Known rows, with every way that one mark hangs from another:
q_177(q_156 q_249(q_958)): 271 -90 103 -41 73 108 128 -108 87 -36 273 -63 -213 475 262 -61 83 -90
 41 -316 557 -315 -65 199 7 -98 -104 151 239 -114 -248 39 291 90 -46 81
q_696(q_80(q_535(q_582(q_583) q_958))): -120 -183 122 -24 41 77 41 -186 137 99 46 -65 2 -137 239 0 -104 12 152
 -83 49 -2 151 165 91 -204 -25 -19 -139 -1 220 -139 -189 -283 -173 191
q_329(q_272(q_583(q_582)) q_693(q_904(q_519))): -232 196 -280 303 27 -287 -146 -43 -35 21 -328 204 215 -383 -765 218 174
 100 -301 294 -323 295 -86 -200 54 142 -105 23 -322 -108 -30 22 -16 75
 278 -15
q_958(q_249): 52 66 84 -111 9 150 73 61 93 39 55 -137 23 24 145 -135 104 -65 -41 23
 259 -150 -20 116 50 10 -31 -12 -61 120 -127 -37 162 62 154 -99
q_329(q_272(q_583) q_693): -223 230 -243 200 -10 -156 -75 -92 -191 -41 -335 159 109 -205 -543 266
 56 -32 -253 241 -252 217 80 -155 -62 -55 -10 92 -278 -48 12 -3 -138 154
 272 61
q_904(q_693): 10 112 104 169 69 -85 -141 -19 93 -38 5 -1 -33 -165 -306 -77 106 180
 -201 269 -52 183 -92 -39 4 155 -185 31 55 20 -241 173 162 -43 223 -5
q_177(q_156 q_249(q_958(q_535(q_582)))): 217 -146 100 -55 -29 64 149 -72 62 69 296 -38 -207 485 420 -62 20 -108
 126 -353 521 -384 -71 208 6 -60 -50 110 239 -202 -169 1 181 67 -98 68
q_249(q_177(q_156) q_958(q_535(q_582(q_849)))): 153 -77 34 -111 -103 54 -1 -55 -16 57 292 -11 -225 449 534 -65 -31 -46
 147 -333 370 -370 -124 89 -8 21 98 82 201 -72 -100 2 116 -27 -154 12
q_249(q_958(q_535)): 48 16 70 39 33 -21 -71 -8 105 102 85 -239 -63 159 255 -170 22 -26 36 -48
 154 -168 12 41 -68 17 51 118 -93 29 28 -27 66 -64 -17 -56
q_958(q_249(q_177) q_535): 36 76 25 -147 -198 110 194 127 62 142 176 -107 -40 235 453 -78 28 -146
 21 -55 478 -407 -46 81 -4 44 174 -85 36 7 -133 -71 196 75 65 -166
q_696(q_80(q_535(q_958(q_249)))): -94 -156 132 -63 100 154 115 -170 208 108 83 -139 35 -102 234 -68 2 -70
 67 -88 289 -112 128 253 106 -227 31 -14 -174 50 133 -155 -2 -230 -100
 158
q_693(q_329(q_272) q_904): -151 163 -160 259 41 -248 -169 -105 -65 72 -211 187 116 -224 -590 -28
 200 373 -313 435 -101 88 -67 -99 47 0 -190 -18 -94 -158 -67 17 136 8
 305 71
q_177(q_156 q_249): 233 -5 146 -47 57 56 138 -34 -8 -70 188 18 -163 389 148 18 39 -109 -45
 -224 479 -208 -50 158 5 -54 -101 54 280 -154 -303 51 245 96 10 88
q_519(q_904(q_693(q_329))): 58 75 61 256 14 -116 -279 -102 145 -18 74 124 12 -339 -526 -136 217 329
 -303 410 -48 150 -132 -82 60 223 -244 -90 163 -49 -289 158 224 -25 285
 -74
q_80(q_535): -94 -30 154 0 12 -15 18 -120 -33 37 25 15 31 -124 101 -88 -94 -91 -40 1
 18 34 78 60 67 -22 1 -21 -69 3 4 -42 -100 -182 30 51
q_535(q_582(q_583 q_849) q_958(q_249)): 9 -189 1 -219 -122 241 94 100 74 101 -30 -54 -100 -2 375 45 -75 18 299
 -168 -207 -16 98 32 103 40 -31 -78 108 202 262 -95 -304 -23 -83 2
q_519(q_904): 141 97 157 116 48 -46 -223 -40 113 -54 46 -11 30 -211 -234 -122 127 120
 -237 175 30 85 -46 -13 61 188 -92 -118 90 15 -229 77 146 -55 169 -110
q_156(q_177(q_249(q_958))): 237 -4 61 -46 121 49 154 -49 95 -83 221 -78 -58 363 240 -40 83 -50 53
 -211 475 -242 -69 130 -13 -77 -64 105 182 -46 -208 75 305 155 12 117
q_329(q_693): -34 138 92 143 114 -66 -130 -15 64 -43 -131 -86 0 -167 -268 101 40 -68
 -86 166 -93 208 71 -83 -124 120 -134 35 -129 113 -181 59 -4 -81 330 8
q_272(q_583(q_582(q_535(q_958(q_249)) q_849))): -157 -43 -205 -141 25 -8 -3 115 -198 -82 -214 24 133 -21 -93 89 -70 -176
 24 -90 -367 118 -46 -113 -1 20 222 42 -149 45 267 -46 -92 163 -216 -96
q_519(q_904(q_693(q_329(q_272)))): 25 107 -6 275 -15 -136 -267 -130 103 -2 36 182 24 -349 -570 -107 225 356
 -342 425 -62 149 -127 -90 77 168 -225 -91 140 -83 -268 146 198 20 284
 -56
q_696(q_80(q_535(q_582 q_958(q_249)))): -123 -219 147 -84 53 142 104 -202 182 145 95 -70 42 -129 322 -76 -45 -35
 139 -127 206 -114 118 271 142 -211 -6 -31 -169 -1 187 -165 -109 -254
 -116 182
q_693(q_329(q_272) q_904(q_519)): -107 171 -173 327 58 -286 -195 -89 31 118 -168 233 149 -352 -764 -71 272
 452 -395 499 -49 75 -100 -95 138 128 -272 -58 -48 -191 -137 40 194 -54
 320 59
q_582(q_535 q_583): -14 33 -115 65 -68 39 5 115 -93 -208 -138 -32 -38 -11 -101 142 -170 32
 113 176 -301 196 253 -125 -196 69 121 -117 58 98 70 65 -143 1 -127 -105
q_272(q_583(q_582(q_535(q_958) q_849))): -158 -13 -186 -101 57 -73 -67 97 -235 -112 -257 40 139 -34 -165 115 -97
 -152 -11 -73 -460 191 -37 -160 -33 27 220 59 -143 21 274 -22 -126 128
 -223 -72
q_272(q_583(q_582(q_535(q_958(q_249(q_177)))))): -97 -42 -223 -128 7 2 67 21 -144 -98 -105 23 126 51 -25 76 -7 -139 -52
 -76 -182 11 -22 -93 -38 -39 206 69 -123 9 182 -40 0 194 -134 -114
q_696(q_80(q_535)): -131 -44 166 15 120 7 -30 -164 91 49 25 -68 50 -127 81 -58 -64 -43 14
 -15 162 3 75 174 78 -184 -4 -7 -194 -29 65 -98 -6 -269 -132 164
q_583(q_272 q_582(q_535(q_958))): -11 -32 -22 -28 47 -67 -4 169 -122 -109 -35 16 195 41 -28 89 -91 -215 51
 -79 -286 239 -70 -100 -105 -176 184 30 -163 73 169 65 -101 134 -146 -44
q_177(q_156): 153 74 137 -44 98 -18 -26 -8 -74 -85 80 -36 -64 169 61 7 54 -14 -117 -59
 215 -22 -34 91 -28 33 -62 20 125 -88 -231 26 116 13 82 42
q_693(q_329 q_904(q_519)): -25 117 -35 284 117 -245 -210 -29 120 84 -80 97 117 -345 -659 -142 247
 396 -315 450 -9 80 -121 -88 105 226 -304 -61 1 -132 -183 67 254 -147
 325 17
q_849(q_582(q_583)): 75 193 16 -52 -20 -39 -100 73 -125 -120 -132 -3 -85 -117 -109 -17 -108
 152 90 -7 -377 216 -21 -240 -71 72 -128 -33 28 23 2 -75 -232 -5 -57
 -164
q_249(q_958): 98 14 79 32 142 33 -119 -80 116 -1 63 -215 -61 110 97 -184 89 22 -15 -46
 118 -74 9 48 -27 -24 -61 166 -85 115 -29 17 112 -65 29 -13
q_80(q_535(q_958) q_696): -123 -189 249 -85 97 17 197 -211 109 119 133 -241 56 -191 264 -138 -37
 -161 14 -145 206 -28 205 216 16 -208 63 61 -147 120 107 -144 -106 -326
 -106 129
q_272(q_583(q_582(q_849))): -152 116 -104 -74 84 -168 -166 110 -275 -92 -250 40 135 -42 -230 67 -82
 -124 -88 -55 -431 219 -148 -205 17 35 101 105 -172 -11 173 -15 -87 119
 -188 -68
q_583(q_272 q_582(q_535(q_958(q_249)) q_849)): -61 -42 -40 -128 3 13 -13 298 -170 -85 -74 49 168 52 -1 97 -146 -292 182
 -172 -354 227 -148 -97 -27 -123 250 -22 -121 153 224 45 -139 138 -255
 -61
q_329(q_272 q_693(q_904)): -150 206 -103 292 32 -170 -122 -71 24 15 -271 109 91 -286 -536 177 146
 112 -230 311 -137 234 25 -86 -20 90 -117 -31 -223 -17 -148 48 8 -13 418
 46
q_156(q_177(q_249(q_958(q_535(q_582))))): 197 -54 65 -63 34 22 161 -36 73 -1 245 -48 -57 365 376 -35 23 -57 124
 -234 437 -292 -75 136 -12 -41 -29 76 183 -117 -134 44 200 128 -28 113

Rows:
-9 120 -18 303 87 -211 -218 -57 167 75 58 167 39 -388 -729 -145 240 411
 -357 504 -31 150 -139 -99 104 256 -388 22 135 -92 -287 191 246 -84 307
 24 => q_904(q_519 q_693(q_329))
39 90 -87 -66 -68 22 -29 81 -160 -175 -152 47 -65 -126 -107 30 -173 110
 169 18 -448 226 83 -216 -148 97 24 -117 50 19 74 -50 -274 0 -127 -182 => q_849(q_582(q_535 q_583))
81 -72 96 -28 -32 47 49 -10 60 103 113 -68 -145 294 288 -110 -61 -120
 151 -246 235 -258 -35 87 16 -23 -5 92 108 -35 -12 18 84 -3 -130 37 => q_177(q_249(q_958(q_535(q_582(q_849)))))
-194 224 -242 334 3 -227 -121 -58 -21 8 -323 201 162 -398 -785 220 181
 123 -345 354 -213 239 -19 -141 52 143 -101 -3 -284 -109 -82 44 -3 45
 365 32 => q_329(q_272(q_583) q_693(q_904(q_519)))
-38 85 -90 251 -17 -191 -278 -112 36 -4 -10 218 83 -354 -625 -67 216 319
 -339 387 -198 193 -185 -150 89 154 -191 -47 68 -119 -174 119 167 93 195
 -95 => q_519(q_904(q_693(q_329(q_272(q_583(q_582))))))
-121 -202 159 -44 88 80 40 -217 152 122 52 -62 29 -145 256 -55 -68 -16
 95 -102 123 -42 131 222 115 -209 -10 -13 -152 -21 197 -137 -143 -294
 -133 224 => q_696(q_80(q_535(q_582 q_958)))
-19 -14 -128 -16 -118 136 26 315 -185 -213 -215 29 -59 29 -98 287 -281
 -145 266 -8 -488 308 169 -166 -129 -40 283 -143 99 225 276 86 -323 38
 -298 -12 => q_582(q_535(q_958) q_583(q_272) q_849)
195 -137 108 -88 -43 71 115 -21 20 65 261 -17 -220 480 410 -46 -28 -134
 169 -387 446 -353 -97 184 23 -29 -13 95 264 -178 -135 2 146 55 -158 77 => q_177(q_156 q_249(q_958(q_535(q_582(q_849)))))
105 -64 60 25 -61 41 84 -27 101 85 138 -99 -167 304 286 -85 -49 -58 153
 -187 241 -243 21 47 -25 -51 -45 105 112 -45 -26 8 77 20 -120 9 => q_177(q_249(q_958(q_535(q_582(q_583)))))
11 83 -101 126 -114 18 19 209 -177 -241 -112 30 21 14 -178 209 -220 -66
 103 172 -328 260 163 -155 -198 -71 166 -88 -8 74 73 117 -187 73 -145
 -71 => q_582(q_535 q_583(q_272))
18 -12 52 28 -83 -39 -107 100 -14 92 51 -127 -76 142 269 -81 -111 -42
 195 -102 -79 -70 -54 -33 -29 -6 63 93 -80 22 132 -15 -144 -58 -161 -21 => q_249(q_958(q_535(q_582(q_583(q_272) q_849))))
-103 -106 -41 -166 112 -16 -96 133 -90 -53 -152 -17 78 8 42 34 -108 -135
 156 -143 -411 218 -3 -101 -64 92 180 -48 -17 157 212 9 -109 3 -235 -83 => q_583(q_582(q_535(q_958) q_849))
-122 -30 -191 -64 69 -89 -17 24 -180 -108 -192 8 157 -35 -136 92 -32
 -120 -78 -20 -343 144 19 -136 -69 -14 177 86 -169 -16 233 -26 -73 145
 -142 -80 => q_272(q_583(q_582(q_535(q_958))))
178 -57 68 -92 31 23 124 24 30 -8 197 -18 -71 367 360 -16 -16 -82 168
 -275 363 -258 -107 117 7 -12 -4 56 199 -96 -100 49 171 112 -93 118 => q_156(q_177(q_249(q_958(q_535(q_582(q_849))))))
196 -32 31 -45 -4 16 164 -1 61 -28 225 -49 -82 375 362 18 -5 -28 173
 -221 369 -249 -48 81 -36 -50 -45 73 204 -107 -115 42 158 151 -80 92 => q_156(q_177(q_249(q_958(q_535(q_582(q_583))))))
-156 -111 184 -12 70 8 -38 -188 61 97 43 -11 51 -161 162 -77 -108 -14 77
 -60 82 4 68 192 107 -165 -33 -18 -185 -80 121 -114 -112 -293 -143 198 => q_696(q_80(q_535(q_582)))
165 47 41 -176 -51 195 157 10 54 -27 224 -49 -77 260 296 -69 130 -80 -39
 -122 518 -309 -85 156 54 -14 -1 -15 130 57 -272 -14 290 111 125 -76 => q_958(q_249(q_177(q_156)))
2 -170 110 -167 33 114 -40 0 17 89 -82 -6 -56 -57 266 0 -67 9 133 -180
 -239 57 71 58 76 60 -10 -35 85 124 221 -41 -279 -123 -15 115 => q_535(q_582(q_849) q_958)
-5 246 49 51 -74 -57 -174 348 -255 -172 -209 31 -61 31 -224 196 -241 -80
 125 28 -438 362 -74 -251 -15 -16 38 -34 28 154 63 94 -225 15 -235 -14 => q_582(q_583(q_272) q_849)
-3 130 84 291 119 -136 -168 21 221 5 -119 -54 56 -358 -515 57 167 81
 -176 279 -53 217 -25 -66 -2 316 -223 -60 -120 58 -273 99 126 -187 428
 -27 => q_329(q_693(q_904(q_519)))
-51 -115 -47 -102 123 -24 -30 29 -1 -41 -68 -70 115 9 73 0 -24 -82 62
 -69 -256 141 58 -64 -108 25 116 -3 -66 103 148 1 -43 34 -118 -99 => q_583(q_582(q_535(q_958)))
2 2 -5 -155 -317 105 177 137 20 164 182 -23 -85 194 551 -19 -85 -60 183
 -84 256 -350 -23 35 12 64 103 -111 80 -36 -17 -93 -26 58 -25 -147 => q_958(q_249(q_177) q_535(q_582(q_583)))
-186 42 -165 -75 53 -122 -117 118 -294 -129 -266 76 151 -48 -226 101
 -131 -150 -27 -38 -488 222 -80 -190 -32 57 205 54 -159 -20 223 2 -117
 121 -240 -86 => q_272(q_583(q_582(q_535 q_849)))
102 -187 -78 -146 -12 273 240 -25 78 -82 82 -61 -37 139 258 33 34 -105
 62 -74 230 -176 207 170 -95 -8 217 -108 130 107 13 2 80 54 42 -33 => q_582(q_535(q_958(q_249(q_177(q_156)))))
-65 160 -115 330 43 -239 -200 -101 112 102 -6 262 67 -402 -798 -100 257
 450 -408 536 -50 160 -126 -104 129 184 -367 23 97 -135 -250 173 211 -27
 306 59 => q_904(q_519 q_693(q_329(q_272)))
103 -79 90 0 -28 46 79 -60 106 102 150 -91 -136 292 306 -130 -24 -90 106
 -205 305 -286 -1 110 -3 -55 -34 115 90 -64 -47 11 122 16 -61 31 => q_177(q_249(q_958(q_535(q_582))))
23 -104 39 -92 -85 87 -23 132 -61 11 -98 17 -80 -20 180 137 -167 -2 223
 -135 -396 188 64 -70 44 -42 -10 -29 80 143 278 -2 -404 -45 -124 90 => q_535(q_582(q_583(q_272) q_849) q_958)
56 128 -76 -28 -105 0 -18 152 -216 -204 -136 87 -19 -115 -152 68 -199 48
 155 17 -461 264 16 -243 -142 -1 61 -93 7 -3 83 -14 -304 49 -139 -159 => q_849(q_582(q_535 q_583(q_272)))
-96 -216 125 -108 19 171 125 -222 175 131 149 -46 10 -65 372 -59 -38 -42
 128 -158 282 -172 102 264 140 -226 12 -26 -110 7 146 -150 -50 -243 -124
 185 => q_696(q_80(q_535(q_582 q_958(q_249(q_177)))))
95 18 -120 -107 -124 140 121 145 -98 -152 -79 18 -41 -80 2 66 -137 15
 221 -56 -343 148 65 -162 -115 -53 86 -99 20 77 150 -69 -295 96 -108
 -173 => q_849(q_582(q_535(q_958(q_249)) q_583(q_272)))
75 -25 -35 -145 19 99 34 -18 -58 -98 -109 6 -24 -134 16 -52 -71 44 94
 -81 -272 98 94 -75 -110 64 81 -90 31 37 94 -73 -204 -16 -8 -119 => q_849(q_582(q_535(q_958)))
101 -227 44 -232 -64 261 181 -100 169 127 149 -54 -67 73 513 -64 86 8
 109 -192 199 -247 78 177 92 -37 -32 -19 101 127 80 -70 -67 5 128 35 => q_535(q_582 q_958(q_249(q_177)))
54 -53 58 -213 -272 116 206 85 4 182 279 8 -78 273 631 -58 -17 -109 121
 -183 459 -458 -96 161 41 63 120 -103 119 -124 -108 -91 73 73 29 -99 => q_958(q_249(q_177(q_156)) q_535(q_582))
-91 -226 201 -170 22 129 317 -198 156 142 234 -230 31 -101 410 -162 5
 -197 63 -204 399 -195 161 269 55 -231 93 44 -109 156 58 -161 -5 -259
 -102 85 => q_80(q_535(q_958(q_249(q_177))) q_696)
188 -103 29 -193 30 272 235 -47 198 27 165 -151 -96 213 373 -21 178 -62
 -29 -167 444 -278 88 176 30 -80 36 5 133 164 -72 -64 173 72 153 -5 => q_535(q_958(q_249(q_177(q_156))))
99 -138 -179 -93 -130 267 256 65 56 -161 41 -68 -119 163 214 180 -57 -16
 191 -9 27 -58 287 9 -151 -14 174 -130 199 163 84 -6 -56 90 -97 -103 => q_582(q_535(q_958(q_249(q_177(q_156)))) q_583)
90 48 39 -180 -203 122 228 128 35 121 250 -82 -73 327 514 -45 41 -155 29
 -130 581 -448 -76 135 3 38 169 -83 111 -59 -191 -79 228 105 47 -139 => q_958(q_249(q_177(q_156)) q_535)
-65 -26 -21 -86 34 -57 -71 272 -208 -114 -120 66 164 38 -63 124 -178
 -274 140 -152 -444 309 -137 -139 -54 -118 246 -11 -114 124 226 72 -168
 106 -276 -36 => q_583(q_272 q_582(q_535(q_958) q_849))
-157 150 -171 241 4 -198 -157 -117 -86 13 -123 226 36 -223 -612 -1 147
 318 -319 451 -191 170 -96 -143 10 1 -209 103 2 -128 -104 129 104 112
 245 67 => q_904(q_693(q_329(q_272(q_583))))
-206 192 -259 126 23 -204 -126 -140 -279 24 -245 232 103 -108 -498 49 82
 202 -300 335 -188 67 24 -154 -26 -184 -86 121 -102 -160 72 -33 -29 176
 143 95 => q_693(q_329(q_272(q_583)))
-65 59 83 9 -159 -134 -48 122 -82 123 -33 -47 -29 16 253 16 -176 16 89
 50 -146 -11 46 -79 -72 116 45 -72 -6 -97 87 -39 -236 -77 -56 -66 => q_958(q_535(q_582(q_583)))
